Each row was made from one path, in order. Every step used is in the known rows, and no mark comes twice. Write each row's path.
Known rows:
N, L: [ 1.67 -0.89 -3.30  2.38  0.84  2.23  1.88 -2.64 -1.25  3.43  0.16  1.46
 -2.32 -1.90  0.55 -4.50  3.05  0.37]
G, U: [ 0.87  0.45 -2.17  0.98 -1.15  2.00  1.13 -3.26  1.11  4.12 -0.78  1.53
 -1.40 -2.30  2.88 -3.31  2.20 -1.49]
C, L, N, G, U: [ 2.67 -0.44 -2.37  0.86  0.05  2.31  1.59 -3.78 -0.15  3.32 -0.03  1.57
 -0.40 -0.63  2.47 -5.17  2.45 -2.04]
G, N, L: [ 1.97 -0.40 -3.45  1.01 -0.67  2.31  1.37 -2.60  0.33  4.30  0.65  2.77
 -1.21 -1.02  3.37 -4.52  2.53 -1.19]
F, U, G, C, L, N: [ 1.40  0.56 -3.24 -2.12  1.97  1.89  0.91 -4.39  0.07  4.85 -0.58  1.92
 -1.41 -0.53  3.98 -2.25  1.96  0.16]
N, G: [ 1.30 -1.35 -2.54  1.36  0.91  2.11  2.00 -3.10 -0.64  2.97  0.96  2.21
 -0.31 -2.50  1.35 -4.59  2.75 -1.68]
F, U, G: [ 1.09  0.63 -2.51 -0.48  1.68  1.51  1.32 -4.04 -0.23  4.02 -0.64  1.77
 -1.31 -1.93  2.95 -2.18  1.58  1.13]
N, G, U, F: [ 0.38 -0.19 -2.48  1.29  0.27  2.04  2.29 -3.93 -0.04  3.73  0.08  3.53
 -0.93 -2.17  4.38 -3.80  2.87 -2.72]
C, L, N, G: [ 2.82 -0.65 -2.43  0.77  0.87  2.07  1.42 -3.53 -0.77  2.71  0.32  1.31
 -0.18 -0.52  1.30 -4.96  2.71 -1.37]
N, G, C, L: [ 1.79 -1.24 -3.51  0.46  1.65  1.78  1.65 -4.25 -0.43  4.80  0.46  3.20
 -0.81 -1.20  2.16 -4.43  2.60 -2.82]
J, C, L, N: [ 2.52 -0.09 -1.03  1.41  1.07  2.77 -0.25 -5.14 -0.98  1.90  0.06 -0.56
 -1.89 -0.12  2.33 -4.68  2.49  0.31]
F, U, J, C: [ 1.51  0.25 -0.71  1.80  2.50  1.90  0.24 -4.46 -0.93  3.35 -0.19  0.40
 -1.84 -2.35  3.78 -3.05  1.60  1.78]
L, N, G: [ 1.38 -1.37 -2.32 -0.59  0.04  3.27  1.43 -2.34 -0.37  1.58  1.74  0.63
 -0.01 -1.59  1.79 -4.88  3.71 -1.63]
U, J, C: [ 0.63 -0.86  0.52  2.03  1.41  1.68 -0.23 -4.74 -0.27  2.61 -0.47  0.42
 -1.58 -1.18  2.38 -3.83  3.69  1.27]
J, C, G: [ 1.99  1.14 -0.72  1.49  1.13  2.58 -0.09 -5.22 -0.73  3.08  2.16  0.70
 -1.82 -0.05  1.80 -4.87  2.58 -0.14]
U, J, C, L: [ 1.66 -0.56  0.41  2.74  1.90  1.13 -0.08 -5.49 -0.55  3.13 -1.09  0.97
 -1.53 -0.49  2.06 -4.14  3.13  1.34]
J, C, G, U: [ 1.71  1.48 -0.64  1.56  0.13  2.77  0.09 -5.47 -0.04  3.91  1.64  1.07
 -2.05 -0.21  3.23 -4.99  2.35 -1.05]
G, U, F: [ 0.09  1.21 -1.98  0.97 -0.56  1.60  1.26 -4.13  0.79  3.95 -1.32  2.60
 -1.75 -1.71  4.40 -2.07  2.60 -1.21]

Which path is each row?
[ 2.29 -0.23 -0.58  1.56  2.68  2.38  0.68 -4.74 -1.39  3.17  0.39  0.78
 -1.14 -1.65  4.39 -4.29  1.83  0.71]
F, U, J, C, L, N, G
[ 1.18  1.94 -0.49  1.50  0.58  2.51  0.17 -5.93 -0.31  3.86  1.18  1.79
 -2.30  0.21  4.24 -4.19  2.69 -0.90]
J, C, G, U, F
[ 2.61 -0.69 -1.18  1.50  1.44  3.06  0.33 -5.29 -1.32  2.01  0.73  0.17
 -1.53 -0.23  2.71 -5.36  2.61 -0.42]
J, C, L, N, G
[ 0.64 -0.51 -2.15 -0.65 -0.40  3.23  1.65 -2.89  0.24  2.22  0.88  1.73
 -0.52 -1.38  4.46 -4.27  3.78 -2.33]
L, N, G, U, F
[ 1.83  0.00 -3.37 -0.11  1.34  1.27  0.47 -4.36  0.26  5.09 -0.86  2.12
 -1.65 -0.45  1.66 -2.86  2.33 -1.46]
G, C, L
[ 2.65  1.32 -2.74  0.81 -0.42  2.08  1.30 -3.29  0.09  5.46  2.65  3.47
 -0.66  0.60  2.48 -5.48  2.67 -1.80]
C, G, N, L
[ 1.37 -1.07 -0.86  2.62  0.82  2.01  1.64 -5.22 -0.21  4.28 -0.11  2.74
 -0.97 -1.60  4.08 -5.58  2.85 -2.01]
N, G, U, J, C, L
[ 0.62 -0.54 -2.89 -2.56  1.04  1.50  0.69 -4.76  0.98  4.46 -1.01  2.35
 -1.09  0.92  2.44 -2.90  3.84 -0.83]
U, G, C, L, N
[ 1.20 -0.06  0.07  1.54 -0.24  2.28  0.24 -4.84  0.83  3.67 -1.08  0.84
 -1.50 -0.71  4.37 -4.54  3.13 -0.47]
G, U, J, C, L, N
[ 1.67 -0.02  0.12  2.02  1.13  1.96  0.24 -4.88 -0.27  4.21  1.49  2.28
 -1.41  0.50  3.58 -5.59  3.86  0.19]
U, J, C, G, N, L
[ 0.89 -1.39 -0.79 -0.04 -0.19  3.69  0.97 -3.55  0.30  2.16  1.23  0.64
 -0.62 -1.41  4.33 -5.47  3.97 -1.75]
L, N, G, U, J, C
[ 2.36  1.04 -0.99  1.85  2.06  2.28  0.61 -4.56 -0.92  4.87  1.43  2.02
 -1.70 -0.97  5.26 -4.61  1.73  0.76]
F, U, J, C, G, N, L
[-0.25 -0.56 -2.85 -2.34  0.93  1.37  0.77 -4.42  1.12  4.63 -0.86  2.63
 -1.39 -0.36  2.29 -2.28  3.87 -0.61]
U, G, C
[ 2.37  0.14 -1.18  2.50  1.60  2.04 -0.02 -5.63 -1.08  2.80 -0.47  0.27
 -2.09 -0.59  1.84 -4.24  1.81  0.50]
J, C, L
[ 1.11 -1.10 -2.39 -0.67 -0.97  3.56  1.62 -2.40  0.56  2.34  1.28  1.06
 -0.24 -1.72  3.35 -5.09  3.48 -2.54]
L, N, G, U
[ 2.26  0.35 -0.55  1.42  2.39  2.10  0.17 -4.66 -1.07  3.12 -0.29  0.16
 -1.56 -1.40  4.05 -3.50  1.66  1.65]
F, U, J, C, L, N
[ 1.39  0.34  0.77  1.32  0.86  1.72 -0.27 -5.09  0.38  3.91  1.17  1.87
 -0.72  0.32  3.47 -4.85  3.53 -0.04]
U, J, C, G, N
